Known rows, with every step that occurs:
pamasik, zoluz, gana, relo, vala, gosod: [-10  -7   7  21 -27 -10 -33   6  -6  19 -20   6  -8  -8  -1   4  23 -21
   9   4   3   1  -5]
zoluz, gana, gosod, pamasik: [-10  23   5 -21  21  14  11   8  17 -25  37  -5 -13  17  13   3 -16   7
   4  -1  11  -5  12]
relo, vala, gana, gosod: [  0   9   4   6  17  -9 -42   3 -19  19 -22  -1 -19   1 -11   3   7  17
  -1   7  -1 -14   3]
zoluz, gana: [ -5  -9   3  -1   8   8  41  -4  10 -18   2   1  23  -3   9   2 -15  -7
   1  -9   6  11   0]
gana, zoluz: [  6 -10  -9   5 -11  -6   4  18  -6 -20   3   0  17   7 -14   2 -17 -18
   1   0  -5  11  -2]
relo, vala, gosod, pamasik: [ -1  14 -14  -1  56 -15 -47  29  20  19  13  -5 -23  10  21   4  21   9
  -2  30  16  -1  11]
gosod, vala: [  4   0 -18  -6  -6  12 -11  11   7  10  -9   0   1 -10   9   2   6  11
   0   1  -1 -13   3]
pamasik, gosod, vala: [  1  15 -18  -8 -35  18 -13  -8  16  12  -1  -4 -12  -8  18  -7   9   2
  -9   3  -9 -45  -3]
relo, vala, gosod, gana, zoluz, pamasik: [  5 -17  -7 -14  52 -24   4  10  13 -11  -6  -2   8  12 -11   2   7   0
   4   9  10   7  -3]
gana, zoluz, pamasik, gosod: [ -4   5  -4  -2 -28  -8  30 -18  11 -37  25  -8   8  21 -11 -11 -15 -21
  -9   8  -8 -23  -3]
gana, gosod, pamasik, zoluz: [ -5  20  -1  -2 -26  19   7   7   6 -11  47  -2 -19  24   6  -1 -21 -16
   5  10   4 -19  15]
gosod, pamasik, zoluz, gana: [ -4   1  -2  -7  -3  25  47  -3  19 -28  42   2  18  15  19   5 -31  -9
   6  -3  12  17   7]
vala, relo, gana, gosod: [  3  27  18   7  37 -12 -28  -1 -13  23 -18   3 -14 -10  -7   2   6   8
   1 -12  -2   2   3]
vala, gana, relo: [ -6  -9  11  23 -10 -14  -3   6 -25  14 -19   3 -19  -9  -7   4  11  -2
  -1  -2  -8  25   5]
zoluz, pamasik: [ -7  -9   3   4  11 -13  47  -5  10 -25  14  -5  14  14  -8  -5  -7  -6
  -4  11   5   6  11]
vala, gana: [ 3 -4 -5 10 26 -4 11  5 -8  5 -5  2 -2 -4  4  4 -5  4 -8  4  0 14  5]
vala, gana, zoluz: [  9  -6 -11   3  14  -9  -2  12 -15 -17  -2   3  10   4 -14   7 -17  -6
  -3  -4  -4  24  -3]
pamasik, zoluz: [  0  -8  -3  18 -39  13  29   0  -2  -2  15   3   9   6   1  -3 -17 -28
   1   5  -3  -6   5]
pamasik, gosod, vala, relo: [  2  20  -5   2 -34  18 -53 -11   7  25  -4   0 -21 -24  22  -2  25   7
  -9 -12  -1  -5  -2]
pamasik, gosod, gana: [  3  -3  -5 -11   9  15  44  -9  19  15  -2  -3 -16  -2  26  -9   1  -8
 -10   3  -3 -28  -2]
gana, relo, vala, gosod: [ -7  -2   3  25  -3 -29 -60  21 -10  36 -34   0 -24 -10  -3   2  42 -11
   2  17   1  -3   0]
zoluz, pamasik, gana: [ -3 -31   4 -11  -6  17  59   0   2 -24  20  -3  21   8   1  -7 -15  -2
  -9   8   6   4  -5]
gana, gosod, vala, relo: [  0  22   3  -2 -25  15 -70   4  -6  22  -9   2 -26 -22   5   4  24  13
   2 -19   3   0   5]

Rows:
[-12 -15  16  18 -59   9  35  -7 -13 -11  -1   6   8  -3  -4   2 -10 -25
  12 -15  -5  18  -1]  pamasik, zoluz, gana, relo
[ -1  18  -9 -13 -24  15 -33  10   1   9  -7  -1 -17  -5  -1   0   7   8
   3  -4  -5 -38   4]  gana, gosod, vala
[  9 -19 -13 -23   1  23  14  27  -1 -29  37  -2  13  16   6   4 -27  -3
  -3   5   4  20  -9]  gosod, pamasik, gana, zoluz
[  9 -30  -8 -10 -23  20  18  20 -12 -22   9   1  24   3  -5   0 -23 -15
  -5  -2  -4  11 -17]  pamasik, gana, zoluz
[-11 -34  18   4 -37   6  42   2 -17 -13   3  -1   3   2  -9  -5   2  -8
  -2   3  -4  14  -5]  zoluz, pamasik, gana, relo
[ -5 -40  14   8 -22  -4   3   2 -22  10 -22  -2   7   0 -13  -2  15  13
   3  13   2  15  -8]  zoluz, pamasik, gana, relo, vala
[  0 -11  -2  -2   5 -17  34   2   3 -44  18  -3  25  20 -23  -1 -19 -12
   2   3   1  14   4]  gana, zoluz, pamasik
[  3  16   6   2  16 -19  10 -25   4 -16   9  -2  11   6 -11  -5  -8  -5
  -7  -4  -5   3  -5]  vala, relo, gana, zoluz, pamasik, gosod
[ -4 -12   2   4 -29  22  51 -12   6 -22  15   6  28   2   7   1 -27 -22
   5 -11   3   7  -1]  pamasik, zoluz, gana
[  1   0  -6   1  -1 -16  -2 -22   0 -20   5  -6   6  17 -16  -5  -7   4
  -8  12  -5 -12  -6]  relo, vala, gana, zoluz, pamasik, gosod
[  7  17 -16 -20  15  -6  10 -16  14 -14   0  -2  16   6  -7  -5 -10  14
  -2   0 -11 -34  -8]  relo, gana, zoluz, pamasik, gosod, vala
[ 13  13  -2   1  56  -7 -30   2  -3  36 -29   7   5 -27   8   8  13  29
   2 -13   2  23   0]  gosod, vala, relo, gana
[ -1   2  -9  15  23 -21 -49  20   5  29 -23  -1 -11  -5   5   1  29  -7
  -3  22   7 -12   0]  relo, vala, gosod
[ -9 -22   9  10  -6 -16 -27  11  -8  16 -18  -1 -12  -4  -5  -2  33  -5
  -2  18   5  -1  -8]  zoluz, pamasik, gana, relo, vala, gosod
[ 10   9  10  14  64 -18  -8   1  -8  27 -23   5   8 -18   3   5   5  12
  -2  -9   3  34   3]  vala, relo, gana
[ -5 -20  12   4  -2 -14  12 -13  -2  23 -27  -5 -16   2  -2  -7  25  13
   3  11  -2  -9  -1]  zoluz, pamasik, gosod, gana, relo, vala
[  1  10 -19 -18 -32   6   0 -14  17 -23  15  -5   5   8  -4  -6  -4   1
  -4   1  -8 -34  -5]  gana, zoluz, pamasik, gosod, vala
[  4  31   9   2  18   8 -15   0  -1  10  30   3 -18   9   7   4 -12   2
   7  -2   5   9  12]  vala, relo, gana, gosod, pamasik, zoluz
[ -5  15  -5 -22 -17  22 -14   0   7  -7  -5   1  -2  -7   5   3  -3  12
   7 -17   0 -28  -1]  zoluz, gana, gosod, vala
[  2  27   1  -5  21   7  16   4   5  -1  33   2  -9  21   3   1 -26  -3
   7   9   0 -17  11]  relo, gana, gosod, pamasik, zoluz
[  6  23   1  -5  43  -9 -12 -25  10  18 -12   1   2 -14   7  -2  12  27
  -4  -9  -1   0  -1]  zoluz, pamasik, gosod, vala, relo, gana
[ -5  14  -5 -17 -48  33  -4  -8   5 -10   8   5   1  -3   2   2 -12  -1
  11 -18  -2 -33  -2]  pamasik, zoluz, gana, gosod, vala
[ -3  -4  -1   9 -15  -4 -25   7 -21  21 -25   4 -22 -17  -3   7  19  15
   2  -8  -9  14   2]  gosod, vala, gana, relo
[ 16   3   2   8  47 -20 -18   9 -15   4 -17   6  21  -9 -14   9  -8   1
   4 -14  -1  42  -6]  vala, relo, gana, zoluz
[ -6 -25  14  21 -40  -2  -3  -6 -19  11 -24   5  13  -5 -10   5   5  -2
  14  -3   0  15  -4]  pamasik, zoluz, gana, relo, vala
[  6   6  -3   3  -9  12 -52   4   0  24 -11   3 -10 -27  13   6  23  14
  -1 -15   7  24   4]  gosod, vala, relo
[  0 -18   8   8 -11  -6 -11  -2  -9  42 -38  -3 -22  -9   6  -4  27  10
   2   9  -5 -12  -4]  pamasik, gosod, gana, relo, vala
[  2  13  -2  -5  19 -21  40 -22   9 -27  11  -5  19  19 -14  -9 -21  -9
  -6   6 -11 -23  -6]  relo, gana, zoluz, pamasik, gosod
[ -2  -5   0 -16  18   6  67 -19  26  -5  11  -6  -8   9  17 -12  -3  -3
  -9   5   1 -26   3]  zoluz, pamasik, gosod, gana
[ -2   2   8 -18 -26  28 -36  -6  -5   2   7   1 -13 -15   3   0  15  20
  -2 -19   8   5  -4]  zoluz, pamasik, gana, gosod, vala, relo
[  8   1   8   3  56 -30  14  -6  -5 -22   1   2  28   6 -24   4 -12   5
   3  -9   3  41   0]  vala, relo, gana, zoluz, pamasik
